What can hang from each mark:
ronu: gomisu
pesa: gomisu murel vogit
gomisu: pesa vogit
nime: narik
vogit: gomisu zabor
narik: nime zabor
murel: pesa
zabor: narik nime vogit

Every row comes from one small tree of marks. Brackets hold a mark, then the marks that hang from it, in alphabetical order. Every link used is in the known rows. Which tree was each row made from?
Known rows:
[nime [narik [zabor vogit]]]: [-35.1 -31.1   1.2 -18.3  -3.1 -25.7  -2.5  35.3   3.9  31.4  25.4  -4.3
  13.8  44.4 -22.5  10.4  18.8  -2.2 -31.7  -2.5  14.6  18.8  29.7 -39.6]
[pesa [gomisu vogit] murel]: [-23.9 -27.7  -6.1  37.5  38.6  42.5  16.8  -6.9  17.6 -18.4   7.2   8.1
  13.2  25.6   7.8   1.6  21.4   6.7   1.2 -18.8  17.1  17.6   2.9   2.2]
[vogit [gomisu [pesa murel]] zabor]: [  0.8   9.4  33.2  -4.1 -12.3  24.2  12.4  10.2  31.7 -20.7 -29.0  29.5
  -1.8  12.3   9.2   8.6  -8.2 -23.2 -14.3   4.8 -26.2  12.1 -28.0 -34.1]
[ronu [gomisu [pesa murel]]]: [-12.9 -11.6  12.8   3.2  14.0  24.2  16.8  -5.4  22.1  -3.1  23.0 -15.9
  20.5  27.6 -21.0   4.8  23.9  12.5 -28.1 -20.9   8.0  23.2  -1.1  -7.5]
[vogit gomisu [zabor narik]]: [-13.0  13.8  27.4   1.9   8.5 -10.1  18.1   9.5   9.6 -17.0 -27.2  15.5
  -6.0  29.3  -7.5  21.3 -34.3 -18.0 -24.1   2.3 -30.9  -6.5 -10.8 -23.5]
[pesa gomisu [vogit [zabor [narik nime]]]]: [ -6.5  16.3  10.1  -5.0  -1.5   5.6  -3.4 -18.7   4.2 -21.4  26.8  13.4
   5.5  35.4  -6.6   1.0 -17.2 -10.3  11.6 -23.4 -18.4  -3.4   7.7  54.6]
[ronu [gomisu pesa vogit]]: [ 10.0 -15.6   3.1  -6.7   9.7  30.6  16.9   1.3  10.0   2.4 -17.7 -19.8
  24.8  35.1 -19.8   7.3  26.5  37.1 -47.1 -33.6   0.2  16.9  11.3   1.7]
[zabor narik]: [-17.0 -13.2  19.2  12.6  39.0 -32.4   8.7   5.5  -5.3  -9.9  27.1   4.4
  -2.7  40.6  -5.3  19.5   0.0  23.7 -20.4 -11.0   2.5   3.6   8.4  -9.7]
[murel pesa]: [-12.3  -0.6   9.3   3.3  11.6 -23.6  32.1  -3.9  39.9  -1.4   2.2  21.4
  53.1  42.5  28.8  23.1  18.9  12.9 -33.0 -26.7 -23.4  35.5  -5.0 -33.2]
[zabor narik [vogit [gomisu pesa]]]: [ -0.4  15.6   3.6  36.6  16.1 -52.5   2.1  25.6  -4.4  -7.4  19.6  -1.8
 -10.1  61.6 -13.4   0.5  16.2  23.6 -25.6  -9.2   4.9  -6.7  -5.8 -49.6]
[nime [narik [zabor [vogit gomisu]]]]: [-38.3 -28.4   1.7 -15.0  -4.2 -23.4  -1.1  34.5   6.7  29.6  12.5  -6.7
  13.5  48.8 -26.7  11.2  12.6 -10.2 -34.4  -3.5  13.3  19.0  22.1 -49.6]
[pesa [vogit zabor]]: [ -4.2  15.2  19.5 -20.2 -12.5 -11.2  -7.4   4.3  24.3  -6.3  17.5  24.4
  17.9  20.5  13.7   5.9   0.6 -10.5   5.8 -12.7  -9.4  17.8  -5.6  37.4]
[gomisu [pesa murel [vogit zabor]]]: [ 10.5   6.8  38.2  -4.7 -10.9  16.4 -13.4   3.3  27.2 -12.7  28.1  25.3
  -3.1   4.4  23.2  -5.5  34.6  -0.5  17.3  -9.6  -3.0  27.8 -13.8  13.7]
[ronu gomisu]: [-24.3 -16.5  -4.8  -5.8  19.2   4.6  26.1  -3.9  19.5   0.6  12.5 -17.8
  37.0  41.8 -29.6  14.4   1.4  11.8 -43.9 -22.4   6.1  16.3   3.4  -3.0]
[murel [pesa [vogit gomisu [zabor narik]]]]: [-10.0  37.6  25.0   8.0  -2.3 -28.6  18.0  -9.0  34.8   0.2  -1.7  13.5
  38.1  38.0  24.2  17.6   4.9 -13.4 -10.7 -32.6 -40.1  27.5  -5.1  -6.0]
[gomisu pesa vogit]: [ 34.9 -26.6  13.5  -9.4   1.8  26.9  -0.5  14.5   8.3  -6.9 -34.0  17.2
   9.5  26.0  20.7   4.5  41.9  49.6 -32.6 -24.0  -0.4  20.0   0.0  -9.8]
[narik nime]: [-11.5  -6.0   2.5 -22.2   6.0  -2.9  -5.3 -14.6  23.5 -30.0 -21.3   9.4
  16.8  35.4  -8.3  10.4  -6.7  13.1 -45.1 -11.4  18.0   5.5  -2.1 -14.2]
[pesa vogit]: [-11.7  -0.4  10.2  -8.4   0.8 -19.1 -10.0  -3.1  24.3  -5.8  28.6  13.8
  27.0  35.5   9.8   4.3  12.4  -1.7   1.4 -24.7  14.0  26.9  -9.1  27.2]
[zabor narik nime]: [-25.9 -19.6  19.4  25.8  20.4 -31.3   5.5 -18.0 -22.6  -6.1  34.1 -15.0
 -26.7  27.6 -11.2  12.5 -14.8  30.9 -16.3   9.6 -11.7  -1.8  22.3 -15.5]
[ronu [gomisu [pesa murel] [vogit zabor]]]: [  5.8  -1.2  14.2  -1.0   8.9  43.2  16.1   3.0  14.4   1.2 -16.5 -14.9
   9.4  14.0 -14.5   5.2  28.1  21.9 -31.2 -22.0  -9.1  13.3  13.1   8.1]
[ronu [gomisu [vogit [zabor nime]]]]: [ -9.0  -6.9  -2.3  -4.6   7.6  21.8  24.2  -2.5   6.9   7.7 -23.7 -24.4
  17.6  24.5 -24.2  12.7   0.0  22.0 -44.9 -16.3 -15.3   6.1  24.3  11.8]
[narik nime zabor]: [-17.7  14.1  13.3 -38.1 -17.4   2.6  -5.3 -15.6  21.9  -8.2 -34.3 -15.3
  -6.9  28.5 -25.4  18.2 -16.0 -13.4 -68.1 -13.9  15.2   4.6   6.5 -13.6]
[murel [pesa gomisu [vogit zabor]]]: [ -6.7  20.4   7.7   2.3  -6.2  -6.2  26.1 -16.1  37.1  -4.4  16.5  24.9
  50.9  40.2  26.6  12.6   7.8  -7.3  -3.9 -35.8 -42.3  28.2  -0.9  14.6]
[narik nime [zabor [vogit [gomisu pesa]]]]: [ -5.6  35.2   0.4 -22.1 -34.3 -13.5 -10.6  -2.4  22.6  -6.4 -38.7 -20.3
 -12.2  42.8 -30.6   4.1  -3.9 -13.6 -71.6 -13.0  16.9  -2.0  -4.1 -40.8]

Which tree is each row?
[-15.7  15.9  -4.1  40.6  25.8 -60.4   6.1  24.5  -3.5  -4.9  18.9  -5.6
  -4.2  64.0 -16.8   5.3   6.1  16.9 -27.8  -6.9   9.8  -9.0  -3.7 -47.3] | [zabor narik [vogit gomisu]]
[-19.8  11.4  27.8  12.1  -4.8  -9.7  16.6  -4.8  -2.7 -13.6 -21.5   1.5
 -23.6  20.4 -12.4  16.4 -43.3 -12.0 -21.0  15.6 -41.9  -9.2  -1.1 -27.9] | [vogit gomisu [zabor narik nime]]
[ -9.4  10.0   2.7  49.3  -3.4 -51.8  -0.5   1.0 -22.4  -2.3  28.2 -20.7
 -34.5  49.0 -17.7  -6.1   2.7  31.8 -21.0  11.5  -9.5 -11.2   7.4 -55.2] | [zabor narik nime [vogit [gomisu pesa]]]
[ -5.5  28.5  19.9  -5.2  -8.5 -23.6  18.1  -6.5  41.2   2.8   7.9  23.8
  46.9  31.0  34.0  15.5  16.2  -4.4  -9.8 -29.8 -35.7  34.0  -2.2   5.7] | [murel [pesa [vogit zabor]]]
[-19.3  14.7  -2.9  -5.5 -18.1 -26.6  12.0  19.5  22.6  13.4  -9.2 -11.5
   1.8  45.2 -18.5  12.6  -0.7 -18.0 -54.8 -10.0  10.8  11.1  -8.3 -40.6] | [narik [zabor [vogit gomisu]]]
[-13.2  30.0  -5.7  30.0  18.5 -56.4  -6.7   8.2  -2.1 -18.7  -1.6 -13.4
 -11.1  64.4 -26.3   1.4  -1.2  16.8 -39.0  -9.1  16.8 -18.4   2.2 -46.5] | [zabor [narik nime] [vogit gomisu]]
[-12.2   9.5   1.2  10.3   2.7 -10.9  24.0 -20.3  36.1  -4.0  23.9  16.9
  57.5  51.0  24.9  11.0  15.9  -0.8  -7.2 -43.6 -25.6  35.5  -3.9   7.2] | [murel [pesa gomisu vogit]]
[-26.5  12.4  13.8  20.8   6.4  28.1   0.0 -15.2  26.8 -18.0  46.4  19.5
   8.6  12.5  10.2  -6.8   6.2 -32.1  39.8 -13.8  -1.5  17.2  -3.9  48.1] | [pesa gomisu murel [vogit zabor]]
[-28.1 -12.5  17.7  -6.7 -19.9   3.3  12.9   4.4   9.0  -2.6 -25.0  10.5
  -1.1  21.2 -10.5  12.8 -35.5 -20.7 -20.1  20.5 -36.3   4.4   1.4 -41.6] | [vogit gomisu [zabor [nime narik]]]
[-26.1  10.6  -2.2   4.6 -31.7 -26.4   9.6   2.9  10.1  16.2  -4.2 -24.5
 -15.2  36.1 -22.9   7.5 -11.3 -13.2 -51.7   4.8   1.0   7.3   2.1 -42.5] | [narik [zabor nime [vogit gomisu]]]
[-18.2   2.4  16.8  -2.8 -21.7   5.2  19.9  -4.4  16.3 -14.3 -34.8  12.6
  -3.1  17.5  -2.6  14.3 -40.7 -20.3 -26.1  17.4 -37.8   1.9 -13.2 -33.5] | [vogit gomisu [zabor nime]]
[  1.1 -26.8 -10.4  -1.9  13.0  31.3  24.9   1.6   8.8 -15.8 -18.4  21.7
  22.8  35.5   4.7  11.6  -3.9  18.4 -22.6 -18.2 -16.3   3.2   7.0  11.5] | [pesa [gomisu [vogit zabor]]]
[-31.1 -29.4 -18.1  18.6 -11.9 -46.7  -2.4  17.9  -9.0  17.4  43.9  -6.2
   2.0  43.0 -13.5  -7.4  17.2  30.8 -17.0  20.9   4.6   6.9  27.8 -52.7] | [zabor [nime narik] vogit]
[-22.1 -18.6   0.1  33.1  22.8  47.4  19.1 -10.1  11.9 -17.1   0.9   9.7
  -1.7  10.4   9.3   1.2   8.2   3.5   5.6  -3.6  -4.5   9.7  11.6   7.9] | [pesa [gomisu [vogit [zabor nime]]] murel]
[-11.6   0.1  27.4  -1.8   0.5 -17.5  13.8  -2.0  -8.7  -8.6  10.2  10.8
 -25.2   8.2  -0.1  16.1 -24.9  13.3 -13.6  19.9 -40.1  -8.9  18.8  -0.9] | [vogit [zabor narik nime]]
[-36.7  17.5  21.1  31.2  15.2   2.5 -14.1 -10.1  37.7  -9.9  22.7   2.9
  12.7  24.1   8.6  -3.6  16.5 -36.3  23.8 -19.2  29.5  34.7 -24.2   4.8] | [pesa murel [vogit gomisu]]
[-11.3  24.9  26.8  -5.0   4.5  -5.7   8.5  -0.4  10.5 -25.3 -41.7  10.8
 -11.4  29.8 -14.4  19.2 -39.5 -18.5 -32.2   0.6 -26.7 -13.1  -6.8 -23.3] | [vogit gomisu [zabor [narik nime]]]
[ -7.0   7.6  20.4  -2.6  -0.6  24.5   7.3  -6.6  23.0  -0.5  25.9 -13.9
  17.0  20.8 -18.2  -0.8  21.9   2.0 -12.4 -23.0  -1.5  22.0   1.5  20.0] | [ronu [gomisu [pesa murel [vogit zabor]]]]
[-16.9 -17.1  -2.1  -8.4   8.4  21.8  19.8   2.2   1.1  15.9 -17.7 -26.4
  20.3  25.5 -29.9  10.9   3.5  22.7 -40.1 -15.2 -13.8   7.7  34.4   6.2] | [ronu [gomisu [vogit [zabor [nime narik]]]]]
[ 14.2 -12.1  31.5 -23.4 -27.8   5.5 -15.1   5.5   8.9  -1.5  25.0  21.6
   1.2  16.7  11.6  -3.6  21.2  12.4   4.1  -6.5 -17.7  22.2   1.4   8.5] | [gomisu [pesa [vogit [zabor [nime narik]]]]]
[-13.5  30.3  -4.6 -26.0 -25.2 -22.2  -8.1   0.2  19.8  -3.2 -24.8 -18.4
  -9.0  39.3 -27.8   7.4  -1.6  -6.1 -69.5 -10.5  20.9  -3.3   9.1 -25.3] | [narik nime [zabor vogit]]
[-15.4  25.9  27.2   4.7 -12.7 -16.8  -8.8 -11.9   7.0  -7.0   6.1   0.9
  -7.9  24.7  -2.8   4.3 -21.4 -19.7   6.1  -7.0 -21.5   6.4  -3.0  20.4] | [pesa [vogit gomisu [zabor narik nime]]]
[ -3.4  13.6  26.7 -18.2   8.5 -13.0   6.1   4.2   3.6 -20.6  -7.2  19.6
 -12.5  17.0  -2.7  19.0 -20.3   8.7 -25.6   5.1 -25.8 -12.4  13.3   3.9] | [vogit [zabor [narik nime]]]
[ 42.3   1.0  29.3 -17.7  -2.5  25.9  -6.6  12.3  -4.4 -14.8 -46.4  16.7
 -17.3  13.5  12.8   6.9  24.2  45.1 -30.1 -14.4 -24.0  -2.8  17.1   4.0] | [gomisu pesa [vogit [zabor [narik nime]]]]
[-20.3 -23.5  17.9 -20.2 -15.9  -3.1   9.9   8.0   2.2   2.4   7.7  19.5
  -2.0   7.9   0.6  12.0 -17.4   4.7 -13.6  24.3 -34.5   5.2  21.5 -13.7] | [vogit [zabor [nime narik]]]
[-10.3 -12.2  20.0  13.8   6.1  16.4   6.7   1.6  31.6 -19.9 -14.3  13.9
  11.7  33.6   3.5   6.2   8.2  -9.7 -19.6 -11.1   8.4  25.8 -34.1 -50.5] | [vogit [gomisu [pesa murel]]]
[ 10.4  22.2  38.3 -10.4  -9.0   5.6   2.2   0.8   8.6 -27.8 -39.9  15.2
 -19.6  25.6  -9.5  12.2 -25.3  -7.2 -30.0  -1.1 -33.4 -10.7 -11.2 -27.8] | [vogit [gomisu pesa] [zabor [narik nime]]]
[ -6.2   2.6   2.8 -10.0 -10.3  12.8   5.7  -9.7  17.4 -16.3  27.8  25.1
  23.1  33.3   4.2   1.0 -10.8 -15.1  14.0 -21.9 -18.1   9.3  -3.0  50.0] | [pesa gomisu [vogit zabor]]
[ 20.6 -20.7  21.2  11.6  14.2  37.2  -3.9  11.5  14.8  -9.0 -21.6  13.4
  -2.8  12.0  24.3  -0.2  54.4  36.7 -14.1 -18.8  10.7  25.7   0.5 -12.6] | [gomisu [pesa murel] vogit]
[-10.5  -2.5   3.9   0.9  15.0  15.7  22.9  -3.8  -3.4   7.8 -17.4 -30.0
   8.1  26.2 -28.5  14.1  -2.6  26.8 -42.2 -17.4 -17.3   0.6  30.2  14.5] | [ronu [gomisu [vogit [zabor narik nime]]]]
[ 28.2  -4.6  30.0  -1.8   0.8  43.0  -0.4  17.2  15.3 -10.1 -32.6  24.1
 -11.4  -3.6  27.9   0.8  42.3  28.7 -10.1  -7.4 -13.9  16.7   4.4  -1.6] | [gomisu [pesa murel] [vogit zabor]]
[ 36.7  -8.7  30.5  -5.8  -9.0  22.1  -0.8   8.2 -13.3  -5.2 -32.4  10.5
 -26.6   6.1  15.7   5.1  20.9  48.7 -22.8  -3.8 -34.9   0.3  21.2   1.5] | [gomisu pesa [vogit [zabor narik nime]]]
[  6.9   4.9  38.2   1.0 -17.7  16.5 -14.0  -4.3  21.5 -11.3  32.0  19.5
 -11.2   0.3  21.7  -7.7  30.3   2.2  18.3  -3.0  -7.8  25.3  -8.8  10.8] | [gomisu [pesa murel [vogit [zabor nime]]]]
[-10.8  28.4  27.0  -1.6  -3.9 -17.0  -7.5   0.0  14.8  -8.5   3.4  11.4
   4.3  30.5  -0.9   7.5 -14.5 -22.4   4.3 -16.8 -14.6   8.6 -10.2  21.9] | [pesa [vogit gomisu [zabor narik]]]
[-18.7 -16.9  -0.2  28.7  29.9  46.6  19.0  -3.3  17.8 -18.7   0.0  15.7
   6.6  14.7   9.8   3.2  12.1   1.1   4.4 -10.5  -0.2  10.9   6.8   9.4] | [pesa [gomisu [vogit zabor]] murel]
[-29.1  30.6  30.0  19.1   1.7   8.7 -10.7  -3.6  37.9 -11.3  11.7  13.3
   3.0   7.9  12.1  -1.8   5.5 -45.9  27.6  -8.0   4.4  25.0 -20.0  16.1] | [pesa murel [vogit gomisu zabor]]
[ -1.4  -0.4  -1.0   8.0   9.3   6.6  40.2  -8.3  29.5  -4.9 -17.9  21.4
  50.2  41.7  26.9  20.3  13.6  15.4 -29.3 -33.6 -40.6  22.8   6.3 -13.6] | [murel [pesa [gomisu [vogit zabor]]]]
[  6.2 -13.5   6.1  -7.4  -1.6  13.7  10.9   7.4   3.0  -2.3 -42.6  11.2
  -0.7  10.5  13.7  12.3   1.8  30.2 -29.1   0.3 -22.5   4.2  19.2   3.4] | [gomisu [vogit [zabor nime]]]
[-20.9   9.1  19.6  -7.8 -24.1  -8.0 -11.2  -4.1  14.4   1.0   3.9   7.4
   7.6  24.9  -2.3   2.1 -15.3 -25.3   7.4  -4.3 -16.9  15.9  -1.3  11.0] | [pesa [vogit gomisu [zabor [nime narik]]]]
[-19.7   4.1  -4.3  44.9   9.1 -64.6   2.5   4.2 -24.8   3.0  49.9 -18.1
 -29.1  42.4 -14.9  -2.1   5.8  42.0 -18.6  15.2  -4.3 -13.1  25.4 -32.9] | [zabor narik nime vogit]
